Each row comes from the steps of one walk. Every step used is in the known rows, and no mark comes twice. Write the walk behind each row, first mark first.
(in the rows, 128 means zero)
Known rows
luboz > midof: [137 125 143 162 152 128 125 133 135 121 108 129 138 141 126 134 118  79
 130 118 131 153 136 166 130 128 129 118 125 137 127 143 151 128 125 121
 161 130 145 126 119 129 127 164 120  82 131 121 122 158 131 110 132 120
 163 147 142 138 136 104 116 113 133 119 124 120 125 154 101]
zevo > tetor: [161 130 120 154 148 148 114 121 124 131  92 132 121 130 119 146  83  79
 123 142 152 122 139 153 134 106 126 124 122 118 124 188 158 128 136 121
 123 119 138 122 121 136 150 108 123 119 130 115 101 145 138 129 111 118
 130 134 136 139 126 117 132 119  97 128 122 121 144 149 128]
naleren > midof > gulo > kidumo: [ 95 121 128  85 101  80 155 134 121 135  99 135  31 150  96 131 164 136
 101 147 121 119 126 140 115 155  96 116 137 136 122 117 145  81  75  60
 129 152 112 148 118 141 137 142 124  69 116 138 135 156 130 139 142  85
 123 119 150 122 193 139 175 150 109 134 123 121 143 142 104]
kidumo > gulo > midof > zevo: [114 145 134 147 124  61 136 129 134 160  97 140 161 140 111 128 129  90
  99 190 153 129 142 163 113 139 148 123 123 134 149 150 167 123 120  82
 186 127 117 124 122  75 149 109 104 183 108 134  99 130 144  91 116 103
 117 136 104 100 149 119 141 141 149 143 141 105 119 149  80]
gulo > midof > midev > tetor: [133 135 128 163 148  86 122 122 138 151 102 126 148 145 124 108 137 108
 107 142 152 161 152 172  98 126 135 128 132 116 141 252 201 150 100 111
  92 106 101 126 124 155 142 154 122  95 113 114  84 140 155 105 100  99
 128 144 141 119 181 125 108 113 146 133 128  90 134 149  55]
luboz > midof > gulo: [143 103 148 135 144 141 145 126 129 115  98 133 106 140 120 134 137 137
 162 161 145 145 138 168 108 139 111 116 126 131 120 119 162 118 115 105
 157 128 146 130 113 105 127 170 122  86 113 111 115 171 144 121 128 127
 147 147 133 116 152 112 129 150 136 124 129 117 130 145  87]
naleren > tetor > midev > midof > gulo > kidumo: [179 133 113  88 115  81 138 107 118 152 111 134 178 154  85 127  60 149
 111 159 138 101 110 126 114 113  86 120 137 125 107 129 118 105  96  68
 121 162  96 132 111 189 153 111 114  41 143 142 112 132 175 141 101 137
 195 132 137 105 180 120  93 144 113 131 136 149 138 143 118]
kidumo > gulo > midof > naleren: [113 132 126 126 128  81 133 144 139 157  87 132 109 145 122 155 137 126
  66 156 144 120 155 101 121 129 138 141 129 131 131 164 171 123 103  75
 165 119 133 120 126  99 147 135 103 141 117 136  88 124 129  75 159  73
 122 158 109 118 165 133 142 120 158 137 143  93 119 145  82]
naleren > tetor > midev: [168 133 126 123 169 124 112 111 130 145 113 134 215 145 104 122  79 104
 107 151 147 116 115 156 133 131 119 113 117 128 121 128 123 129 128 122
  97 126 118 126 115 185 143 111 122  93 146 154  93 127 150 114  87 144
 193 131 141 113 152 116  80 133 129 125 131 146 132 144 125]
kidumo > gulo > midof: [123 137 124 131 140 104 131 134 129 153 102 134 170 145 126 150 125  82
  63 140 141 137 155 143 119 118 138 127 126 138 129 156 176 117 113  84
 160 112 123 131 121 104 150 120 100 155 104 125 102 139 145  86 137 106
 140 145 116 120 140 132 141 135 134 138 134 111 121 143  94]
midof > zevo > tetor: [156 127 138 177 127 112 131 119 126 135  95 139 118 127 109 108  90 101
 152 213 166 123 137 171 133 119 133 116 121 116 140 180 157 127 141 126
 143 144 122 120 120 114 156 106 122 158 134 127  90 138 137 141  91  96
 102 127 133 117 122 107 127 128 116 133 133 110 138 152 122]
tetor > naleren > midof > midev: [123 147 126 105 137 102 140 142 125 151  94 139 129 152 112 101 185 122
 129 118 145 196 139 188 114 151 118 107 145 142 132 137 190 121  93 100
 103 137 105 131 132 149 137 163 126  62 120 142 142 128 106 103 100  96
 132 132 184 133 170 113 146 135 138 150 116  98 146 143  79]
midof > naleren > tetor: [151 129 131 115 143 113 122 117 138 144 101 130 134 141 117 134 126 140
 115 149 134 131 129 122 139 134 122 130 108 114 122 152 167 136 124 131
 119 145 135 121 121 178 136 150 132  98 154 140  70 126 134 118 127  91
 141 137 134 141 141 116  87 113 134 129 130 115 125 152 104]
luboz > midof > zevo > tetor: [147 118 145 202 132 109 125 128 139 121  98 135 131 130 123 119  92  79
 169 188 161 135 128 196 128 110 136 119 127 122 137 185 168 149 143 121
 163 147 140 115 113 110 144 162 127 117 138 117 100 157 140 115  89 132
 123 141 117 127 130  93 106 121 124 125 132 126 133 152  91]
zevo > tetor > naleren > midof > gulo > kidumo: [136 119 104  75 105 104 155 132 122 151  89 143  36 144 102 126 127 137
 109 142 135 124 125 183 124 123  95 126 141 118 107 144 155  97  91  67
 121 133 114 132 120 130 144 161 123  36 109 111 142 162 144 130 106 120
  92 120 151 128 214 126 170 152 118 146 118 117 155 140 119]
midev > tetor > zevo: [162 172 136 113 164 123  94 121 119 117 114 123  71 128 125 111 155 152
 149  87 100 110 143 150 112 146 131 113 110 117 109 195 120 121 130 140
 115  98 108 120 123 138 131 150 138  81 133  88  90 139 128 124 136 116
 113 112 166 139 174 125 113 119 133 129 125  96 133 153 124]
naleren > midof > zevo > tetor: [122 132 138 165 121  92 136 132 125 143  98 140  86 138 101 120 101  89
 145 194 162 135 127 179 138 140 133 101 133 125 138 146 168 116 112 102
 132 182 108 122 117 131 150 119 118 141 127 135 102 138 129 140  95  85
  97 123 144 123 137 107 134 138 104 134 127 119 142 142  99]
zevo > tetor > naleren: [169 137 111 127 156 159 126 129 125 139 100 137 144 132 127 131 111  86
 131 121 144 137 136 188 131 110 124 125 118 119 112 152 159 134 139 120
 132 103 129 114 129 149 146 150 119 102 120  94 115 150 141 119  99 136
 127 130 139 135 155 102 119 127 124 144 122 115 143 155 142]
nafaf > midof > zevo > tetor: [163 133 146 149 123  93 112 118 125 122  87 136 114 120 113 132 120 107
 182 196 175 137 128 177 139 111 139  99 119 121 145 154 158 119 120 104
 152 144 143 110 116 108 171 135 120 166 133 131 116 126 146 120 110  65
  90 114  98 143 128 105 119 125 126 130 136 122 144 157  99]
zevo > tetor > midev > midof: [183 141 117 150 144 146 131 121 117 143 101 131 172 141 106 145  10  83
 109 169 161 100 128 150 125 103 109 111 148 123 117 154 117 120 132  90
 136 148 110 115 121 153 157  78  93  94 151 128  94 114 145 144 101 122
 165 154 156 114 141 108 107 116  97 123 134 136 140 142 122]
tetor > midev: [159 139 130 129 150 116 122 133 125 127 102 130 157 147 105 125 108 120
  89 124 143 120 129 151 126 134 120 119 126 132 124 111 114 110 127 101
 110 137 132 123 122 145 139 111 113 108 133 146 110 124 132 120 104 118
 169 134 152 107 155 125 121 130 136 127 137 115 133 145 143]
midev > tetor: [136 150 135 136 163 100 110 129 129 129 105 123 109 136 124 125 146 109
 118 107 127 127 140 170 118 138 140 114 111 121 116 185 139 130 127 132
 113 135 116 125 125 149 124 143 131 112 133 102  95 148 149 119 104 101
 145 129 144 133 165 124 114 110 131 124 125  94 130 155 140]
nafaf > midof > luboz: [129 124 129 129 148  88 155 116  96 118  96 134 123 123 125 157 168 147
 136 162 137 126 138 131 123 116 125 107 114 136 146 143 156 113 108 109
 161 139 135 133 125 160 149  91 128 128 117 151 144 146 140 123 153  49
 127 105 112 162  99 111 102 121 143 128 132 114 130 153  99]
midev > midof > nafaf: [145 154 118 137 139 129 147 128 117 136 111 129 192 140 113 169  43 117
 131 129 148 133 128 143 113 118 116 108 140 140 114 163 138  99 126 113
 149 175 132 111 123 124 161  96  95 123 120 129 112 128 152 153 139  89
 153 127 159 123 110 112 115  97 121 125 130 141 128 163 101]
midev > midof > zevo > tetor: [165 146 134 175 115 125 136 109 126 146  93 136 126 130 108 134  59  83
 159 199 177 124 134 159 121 121 119 119 135 115 131 165 147 127 134 114
 168 181 125 114 123 127 163  84 109 145 148 118  90 124 144 161  97 114
 120 140 141 113 112  96 119 112 100 135 130 122 136 160 113]
naleren > midof: [112 144 130 129 136 110 132 136 122 134 100 133 103 144 108 144 109 101
 102 110 131 158 136 162 128 155 125  99 135 136 122 127 144 101 101  97
 129 164 111 137 127 134 136 129 120 120 121 145 118 141 111 131 138  80
 139 125 169 119 143 119 153 125 115 128 126 113 136 144 102]
midof > naleren > tetor > midev: [159 122 136  97 144  88 115 120 137 143 101 129 161 145  99 117  75 145
 100 158 139 103 115 138 132 132 118 126 116 123 124 136 121 125 124 110
  98 156 132 112 119 177 141 131 120  73 164 155  71 112 133 111 109  95
 183 139 129 122 167 119  83 125 142 124 142 125 126 141 116]
midof > naleren > tetor > zevo: [179 152 132  82 156 114  94 110 128 136 108 131  87 135 120 114 131 149
 142 133 107 122 132 115 124 142 115 129 109 115 108 156 141 122 122 140
 137 102 114 110 121 159 142 153 142 102 148 125  68 123 123 109 146 107
 126 119 145 141 146 121  85 122 137 137 130 122 130 149  88]
nafaf > midof: [151 131 134 101 141 101 111 123 123 117 100 130 142 129 125 153 151 120
 137 142 148 153 137 146 129 124 135 100 118 138 127 107 139 119 104 112
 125 138 148 126 123 133 146 138 118 136 121 138 137 137 132 116 147  42
 124 114 113 153 118 119 116 115 131 126 125 121 133 153 109]

Which walk is each row?
[113 157 118 136 145  82 168 132 109 142  98 132 118 139 119 125 210 150
 102 100 119 134 134 188 104 162 125 115 121 131 131 200 155 137 108 114
 137 142  95 124 132 184 116 133 132  72 128 106 124 168 147 126 111  93
 132 109 163 153 185 108 107 119 152 138 121  71 130 149 112]
midev > tetor > naleren > midof > luboz
[125 134 121 119 138  97 117 129 150 163  95 133 164 150 122 146  89 110
  79 170 139 113 144 120 128 119 127 138 116 126 124 183 194 132 110  87
 136 108 127 120 120 143 153 163 113 135 127 137  56 131 146  75 136  92
 124 154  96 129 157 124  93 125 151 134 137 110 110 146  64]
kidumo > gulo > midof > naleren > tetor
[163 122 135 186 136 123 130 127 140 135 102 142 150 131 126 118 137  78
 183 180 158 156 122 219 129 118 133 120 126 117 122 177 154 156 149 128
 166 118 134 104 121 105 145 191 126  97 137  98 119 157 138 111  76 154
 119 136 125 130 148  85 109 128 145 137 124 112 134 161 107]
luboz > midof > zevo > tetor > naleren
[132 119 121  92 111  86 141 120 119 136 102 133  58 143 109 129 152 151
 121 157 118 122 135 126 101 129 100 131 122 129 121 121 134  97 104  79
 140 144 124 145 118 133 133 122 126  83 118 124 127 155 147 129 126 106
 131 117 137 113 181 137 166 138 121 134 128 112 139 149 127]
midof > gulo > kidumo
[180 181 127  95 143 134 107 107 124 141 106 129 123 135 119 131  78 138
 147 131 114 113 132 104 116 141  98 125 122 113 103 169 148 127 114 126
 148 116 107 112 123 179 149 122 125  92 161 121  71 104 132 126 159 100
 126 137 165 135 131 102  81 110 120 135 128 125 124 154  88]
midev > midof > naleren > tetor > zevo
[ 98 151 137 119 146  76 138 137 130 137  92 125  69 149 110  98 179 128
 118 141 141 168 142 179 117 152 141 101 137 129 138 201 197 128  90 105
  66 150  94 137 124 161 134 151 134  64 131 126  90 136 123 115 105  63
 141 135 177 138 183 127 131 116 127 129 121  99 143 134  74]
naleren > midof > midev > tetor
[166 150 126 106 134 105 139 126 116 144 106 131 188 147  96 147  64 119
  97 131 146 119 131 133 121 121 112 112 143 134 119 123 109 123 115  86
 134 174 115 126 124 149 147  85  98  92 146 140 106 108 138 130 118 115
 187 145 159 102 139 112 110 114 121 130 135 132 129 142 114]
tetor > midev > midof
[163 137 133 119 132 142 146 118 110 133  98 134 124 138 108 153 103 150
 149 131 156 138 144 132 105 148 101 121 136 132 116 124 154 105 105  90
 154 176 115 129 119 129 142 108 112 106 114 122 109 134 150 147 141 101
 136 143 157  96 124 111 127 147 110 138 128 102 131 152  94]
midev > midof > gulo
[173 143 104 179 139 129 164 115  95 140  96 135 172 137  99 155  52 128
  92 186 171  96 128 131 113 100 104 131 144 122 137 179 124 124 138  96
 153 151 111 121 120 187 159  48 108  95 140 137 102 120 147 152 110 121
 158 142 146 123 116 100  98 118 109 119 139 133 137 135 107]
zevo > tetor > midev > midof > luboz
[121 147 122  95 133 112 134 141 122 141 102 137 125 146 117 142 132 108
 105  82 126 159 131 189 133 153 121 102 133 139 108 109 155 123 102 115
 135 142 112 126 131 139 129 164 116  89 123 134 137 147 114 120 111 107
 138 123 170 123 160 111 139 135 132 144 121  94 137 146 122]
tetor > naleren > midof
[167 147 126 110 151 110  96 111 139 152 115 131 142 145 123 124  92 130
 129 131 119 130 141 105 118 129 110 131 117 109 116 194 160 132 111 124
 145  79 102 108 121 140 150 180 126  99 137 118  70 128 136 104 153  95
 108 127 129 131 160 116  79 126 147 134 134 111 124 150  62]
gulo > midof > naleren > tetor > zevo
[142 117 148 111 116  90 112 124 125 119  90 126  81 134 123 156 154 160
 129 144 141 153 142 125 131 130 132 114 119 128 127 122 138 108  92 100
 130 149 149 116 129 129 152 156 124 130 133 146 110 120 114  98 158  27
 104 124 110 153 138 120 121 112 148 127 134 103 131 155  80]
nafaf > midof > naleren
[135 124 141  90 138 102 117 124 115 123  94 131 130 133 125 122 166 140
 159 165 155 177 139 156 116 121 135 103 128 132 140 137 187 114  89 107
 106 118 137 133 125 146 154 135 127 101 112 147 143 118 124 100 133  31
 128 127 132 152 130 116 118 119 142 137 125 122 144 150  67]
nafaf > midof > midev
[172 115 148 159 131  73 105 121 121 124  87 135 149 127 102 121  98 125
 165 223 183 110 116 186 135 113 134  96 129 127 138 136 116 116 120  99
 122 141 129 107 115 116 169 131 110 138 142 153 117 112 136 117  82  77
 129 120 103 123 148 113 116 129 136 133 145 130 143 147 105]
nafaf > midof > zevo > tetor > midev
[172 150 110 137 149 121 158 106 105 152 112 137 231 140 100 136  65 158
  96 160 153 106 119 118 109 117 104 119 134 132 133 156 142 133 125 104
 142 171  96 127 117 214 145  43 114  69 153 161  92 128 168 150  93 133
 206 133 143 127 122  98  36 118 128 120 138 141 125 144  88]
naleren > tetor > midev > midof > luboz
[115 149 138 129 116  77 147 138 126 143 103 142  96 142 105 123 180 130
 145 158 145 173 124 206 122 174 131 102 130 141 127 112 151 129 106 109
 129 182 102 121 133 115 131 149 114 118 130 141 131 137 122 125  96  99
 114 107 158 107 167  99 148 133 144 150 127  87 130 156 111]
tetor > naleren > midof > zevo
[185 153 124 153 121 121 143 115 121 150  96 141 147 129 113 127  74  99
 163 181 163 144 127 191 122 122 122 123 137 114 123 174 155 142 136 112
 167 160 117 104 127 132 159 113 106 137 141 106 106 125 150 147  81 127
 107 135 146 106 136  84 120 114 119 148 125 103 134 164 120]
midev > midof > zevo > tetor > naleren
[163 154 124 120 132 117 124 112 129 153 101 131 157 143 116 143  69 129
 128 136 138 134 131 112 123 127 107 127 126 117 116 151 173 130 105 113
 136 181 127 115 125 181 153 125 119 109 163 137  66 117 140 131 135  79
 147 153 147 133 124 100  79 105 110 122 129 114 123 153  93]
midev > midof > naleren > tetor
[163 134 126 139 137 120 119 121 127 146  96 142 137 127 116 112 118 117
 172 173 162 139 129 204 129 130 131 121 112 119 128 163 152 140 141 130
 158 129 118 107 129 115 148 126 123 126 136 111 111 145 145 127  75 133
 105 121 136 114 152  97 123 130 134 151 128 103 139 165 146]
midof > zevo > tetor > naleren
[109 134 108 153 141  95 174 128 109 156 103 137 145 138 121 157 152 120
  69 159 144 116 152 120 105 115 131 143 124 139 153 181 175 114 125  93
 186 108 122 139 121 139 142  82 112 139  98 139 112 151 156  98 150 107
 124 135 107 128 132 118 124 129 143 135 139 100 118 139  80]
kidumo > gulo > midof > luboz
[110 166 116 122 157  89 140 145 130 138 104 131 161 145 115 138 154 136
 123  91 137 141 128 222 120 146 136  90 132 138 104 205 155 117 121 114
 112 152 113 105 128 108 138 172 113  75 115 104 114 159 150 116 103  83
 141 107 161 134 195 126 124 119 164 136 123  94 130 155 101]
midev > tetor > naleren > midof > nafaf
[172 124 120 148 152 118 121 123 124 133  96 133 145 137 108 124  45 118
  94 162 163 102 129 164 125 103 120 119 130 122 119 147 113 119 140 106
 104 120 133 116 119 148 149 109 113  85 140 131  98 123 135 125  96 131
 154 137 140 123 150 119 117 130 110 121 137 127 146 138 127]
zevo > tetor > midev
[122 159 145 124 128  61 134 144 134 145 103 134  93 142 109 106 185 129
 142 120 137 157 125 220 117 179 140  91 122 130 123 166 142 139 108 115
 122 174  92 113 128 118 128 180 129  97 134 115 106 149 134 124  75  94
 112 108 148 116 204 105 126 120 158 152 126  72 128 156 117]
midev > tetor > naleren > midof > zevo
[181 134 131  98 128 119 145 127 116 136  96 132 153 143  96 142  71 156
 118 157 154 117 132 132 107 148  99 124 140 137 106 114 104 108 103  80
 140 167 113 125 117 143 149  89 100  81 126 138 116 122 149 142 111 126
 168 149 155  82 159 121 124 151 122 138 141 116 136 140 102]
tetor > midev > midof > gulo
[175 162 138 125 130  84 121 116 127 154 109 136 223 146  85 108  52 122
 144 186 168 134 105 162 120 139 116 114 133 127 125 130 130 140 130 110
 133 187  96 113 117 169 153  84 108 123 163 154  84 108 155 147  72 151
 188 135 135  92 136  95  62 134 127 133 138 133 123 153 102]
naleren > tetor > midev > midof > zevo
[104 140 130 107 134  90 142 142 119 142  95 135 102 152 105 109 149 121
 122 135 144 178 140 160 116 157 125 105 144 136 141 138 193 109  90  98
 108 159 107 140 126 153 143 147 126  76 120 157 121 131 108 116 117  78
 140 137 185 130 150 124 145 131 122 132 122 116 147 135  71]
naleren > midof > midev
[138 122 129 186 126  89 140 131 138 161  92 141 148 134 116 134 107  84
 102 203 179 113 145 165 126 110 148 127 129 122 138 197 193 126 134  93
 183 112 115 118 118  78 166 104 103 172 112 120  85 131 144  96 102 116
 100 139  95 109 148 114 129 135 131 141 140 113 128 148  77]
kidumo > gulo > midof > zevo > tetor
[161 154 145 156 111  74 131 125 118 142 106 135 186 142  90 118  75 144
 127 185 154 126 119 156 117 136 118 105 142 137 133 115 109 130 128 102
 154 195 106 114 123 131 156  79  98 124 152 152 106 104 140 149  88 118
 179 136 152  79 140 106 105 125 129 136 142 115 127 153 116]
tetor > midev > midof > zevo
[166 121 120  80 110  84 141 120 114 140 103 133 112 155  88 133  86 169
  97 160 135 108 129 122  97 129  87 132 148 130 114 120 105  89 100  48
 134 161 105 137 116 148 147  99 104  51 129 138 131 125 155 141 126 121
 184 136 148  99 193 129 139 136 116 135 139 124 138 141 127]
tetor > midev > midof > gulo > kidumo
[180 154 120 120 152 137 118 112 124 154 114 133 230 150  99 132  39  98
  97 131 157 127 117 145 121 118 108 113 134 130 116 135 133 129 123  97
 129 150 106 122 118 193 149  92 105  76 161 142  86 114 154 138 101 142
 207 145 152 108 138 104  66 119 113 126 133 136 126 146  92]
naleren > tetor > midev > midof
